Each row comes from the steps of one path. Every step used is in the known rows, and no mark comes twice. Write the path behind each row, first mark first.
(in the rows, 128 means zero)
Known rows
kalu-momar-delo-vafam-fode-tisaz: [125  49 146 167 162  63 215 107 115 172 137 177 126 167 157  64 142 140
 111 156 131 119 139 157 101 147 100]
delo-vafam-fode: [136 105 140 136 151  88 178 109 139 149 125 150 102 145 135  77 206 126
 106 163 127 123 137 119 122 136 127]
tisaz-fode-vafam-kalu-momar-delo: [ 84  50 186 153 154 127 161 177  95 159 164 136 171 116 172 150 118 105
 113 114 171 116 146 154  84 127 115]
nuso-tisaz-fode-vafam-kalu: [102 100 168 139 153 147 103 235 116 133 179 100 155 111 148 144 107 113
 102 124 154 111 138 126 103 110 161]
tisaz-sisetu-momar-kalu: [112 101 210 197 104 144 108 158 130 153 132 140 159 104  96 132 128 126
 129 170 163 102 136 132 116 118 103]
fode-tisaz-sisetu-vafam-kalu-momar: [113  51 183 182 146 139 109 170 134 160 134 170 178 141 163 108 129 142
 117 141 146 111 147 141  99 109 102]
latut-fode-tisaz-sisetu: [121 134 184 147 122 114  52 158 162 148 144 143 137 178 100 114 129 130
 141 126 135 127 125 160 118 116  80]
vafam-kalu-momar-fode-tisaz-sisetu: [ 97  48 177 189 164 185 134 202 137 157 134 168 189 113 196 113 156 156
 116 143 162 124 143 158 111 130 113]
sisetu-momar: [122 124 148 161 126 112 115 123 120 129 131 132 144 116 109 127 124 125
 130 152 139 116 118 128 116 122 116]
tisaz-fode: [115 138 155 140 120 120 102 146 143 130 142 113 133  98 125 135 182 108
 138 107 142 131 139 134 135 124 140]
delo-momar-fode: [130  91 106 159 130 165 156 142 122 141 142 154 123 102 141 118 109 131
 128 126 125 145 122 138 123 148 120]
momar-delo: [124 109 138 147 119 116 154 130 106 135 134 138 122 128 121 132 119 123
 141 125 142 129 129 143 113 136 127]
kalu-momar-delo-vafam-fode: [116  56 148 147 158  83 240  90 110 164 128 173 115 149 156  80 145 131
 105 155 140 112 141 147 103 146 127]
fode-vafam-kalu-momar-delo: [ 94  40 161 141 163 135 185 162  81 159 151 154 166 143 174 142  61 127
 101 135 157 112 136 148  75 133 101]
vafam-fode-tisaz-sisetu-momar: [122 104 186 210 129  92  82 158 148 144 139 156 162 138 110  99 161 144
 133 174 145 113 130 140 117 105  96]
sisetu-momar-fode-tisaz: [121 105 148 219 144 107 123 172 121 137 144 146 177 106 136 104 150 138
 136 163 144 129 109 144 119 140  97]
momar-delo-vafam: [131 101 148 141 128 102 174 121 109 143 131 143  94 128 122 107 186 118
 130 143 138 128 137 133 107 145 124]
nuso-tisaz: [127 124 116 123 133 147 131 164 122 118 142 114 126 121 125 127  64 138
 117 130 125 115 123 131 130 121 176]
delo-vafam-fode-tisaz: [144 100 137 156 156  65 154 129 144 156 134 150 113 167 142  61 203 136
 111 164 117 129 137 125 120 137 100]
vafam-kalu-momar-fode-tisaz: [105  47 137 176 182 151 175 176 123 160 134 164 184 128 206  94 128 150
 108 142 145 129 132 157 110 145 111]
tisaz-sisetu: [119 130 163 150 112 158  91 155 142 126 128 134 132 114 120 144 162 134
 136 128 144 124 139 128 129 112 130]
sisetu-tisaz: [136 116 134 134 129 144  91 152 117 113 130 132 125  90 146 132 186 138
 137 147 136 139 139 118 129 135 114]
nuso-tisaz-sisetu-momar-fode-vafam: [ 93 102 189 216 137 172 103 249 102 116 172 130 189  80 120 158  94 139
 113 172 175 100 111 131 104 115 144]
tisaz-fode-vafam-kalu-momar: [ 85  68 179 132 162 138 132 177 116 153 157 128 177 112 178 147 129 111
  98 116 160 114 147 138 100 119 117]
delo-momar: [139 103 105 121 116 145 122 115 124 139 135 142 102 128 116 123  83 125
 128 118 107 139 131 130 122 130 117]
latut-fode-tisaz: [127 132 149 132 136  82  90 130 148 150 145 135 130 194 107  97  93 123
 134 125 117 130 112 161 118 132  79]
latut-fode-tisaz-sisetu-momar: [114 129 205 183 118  96  38 161 153 150 146 144 154 170  80 112 125 125
 142 151 146 114 113 163 108 110  71]
vafam-kalu-momar-delo: [106  49 151 133 154 143 197 130  99 159 129 159 146 138 174 119  93 133
 118 128 149 118 142 162  94 135 128]
delo-vafam-fode-tisaz-sisetu: [133 103 175 175 141  97 115 151 159 155 134 157 118 151 132  76 226 143
 118 166 134 125 148 126 123 122 102]

Which path is each row?
[117 115 169 153 128 127  52 202 112 115 167 110 148  67 143 160 213 113
 132 131 159 136 144 115 118 127 101] | sisetu-tisaz-fode-vafam
[132  83 182 197 133  86 141 158 137 160 142 168 110 150 122  83 212 137
 133 164 144 126 149 141 106 129 103] | momar-delo-vafam-fode-tisaz-sisetu
[114  70 144 136 142 111 205 100 103 154 127 157 114 128 148 106 140 127
 116 140 142 116 140 148 105 147 127] | kalu-momar-delo-vafam
[125 123 164 169 117 138  62 169 147 132 137 136 144 132 120 129 156 144
 141 130 134 130 138 134 129 113 104] | fode-tisaz-sisetu
[119  89 180 164 132 169 111 209 127 132 145 137 146 119 127 127 117 135
 116 146 151 101 140 124 102  98 173] | nuso-tisaz-sisetu-vafam-kalu
[ 96  59 150 120 171 148 158 158 102 152 142 143 175 139 184 139  76 131
  88 138 145 113 134 135  91 125 103] | fode-vafam-kalu-momar
[110 106 139 166 151 139 150 190 104 128 155 133 167 109 150 146 124 127
 113 145 153 128 113 128 113 143 107] | momar-fode-vafam
[101  48 150 146 183 161 216 151 123 162 125 164 148 108 205  87 199 136
  90 158 154 122 140 142 105 153 132] | delo-vafam-kalu-momar-fode
[117 109 162 201 131 157  96 200 142 134 142 148 163 104 144 123 183 149
 142 141 152 136 132 143 130 131 109] | momar-fode-tisaz-sisetu
[126  78 161 144 147 122 177 143 111 160 133 149  99 135 150  98 200 117
 117 151 146 127 145 135  92 140 126] | momar-delo-vafam-kalu
[127 110 167 181 133 109  99 156 154 144 137 154 145 151 129 100 163 149
 133 149 134 126 139 137 127 112 106] | vafam-fode-tisaz-sisetu
[ 95  54 181 143 163 154  95 204 107 138 160 131 174  77 198 150 191 122
 105 134 168 125 156 129  99 127 100] | sisetu-tisaz-fode-vafam-kalu-momar
[125 122 194 175 117  88  57 160 154 152 148 153 150 184  86 111 125 120
 143 134 138 116 119 153 106 114  75] | latut-fode-tisaz-sisetu-vafam
[ 87  50 183 120 168 111 170 152  95 171 159 160 160 193 152 127  34 111
 102 130 157 108 121 174  66 136  79] | latut-fode-vafam-kalu-momar-delo
[118 102 192 221 106 109  80 170 116 140 146 149 152 121  97 128 141 135
 158 153 156 118 130 152 104 115  93] | fode-tisaz-sisetu-momar-delo
[115  87 205 210 124  91 154 133 124 153 138 169 118 121 103  94 212 125
 131 185 165 106 140 138  95 122 119] | tisaz-sisetu-momar-delo-vafam-fode
[ 93  70 137 156 167 149 180 169  98 139 151 150 191 112 178 144  81 135
  99 140 154 118 117 141 111 146 107] | kalu-momar-fode-vafam
[124 122 158 147 120 136  66 169 132 115 145 115 131  57 145 138 248 119
 148 125 149 142 151 124 136 129 125] | sisetu-tisaz-fode
[112  36 150 200 177 127 184 176 116 165 138 175 193 134 194  89 128 142
 109 150 146 121 126 148 100 142 103] | sisetu-vafam-kalu-momar-fode-tisaz
[108  64 174 214 141 141 141 179 129 148 140 176 196 105 159 115 142 148
 129 144 154 116 129 149 117 131 106] | kalu-momar-fode-tisaz-sisetu-vafam
[120 120 182 200 113 120  49 167 139 134 138 139 161 119 100 126 155 139
 143 156 145 119 129 136 119 108  94] | fode-tisaz-sisetu-momar
[112  40 147 173 189 139 191 166 128 170 131 169 155 125 207  71 195 145
  96 161 143 128 140 147 104 153 108] | delo-vafam-kalu-momar-fode-tisaz
[ 88  71 172 103 175 124 144 148 119 165 151 150 165 191 162 126  44 115
  87 131 147 109 120 159  82 129  81] | latut-fode-vafam-kalu-momar
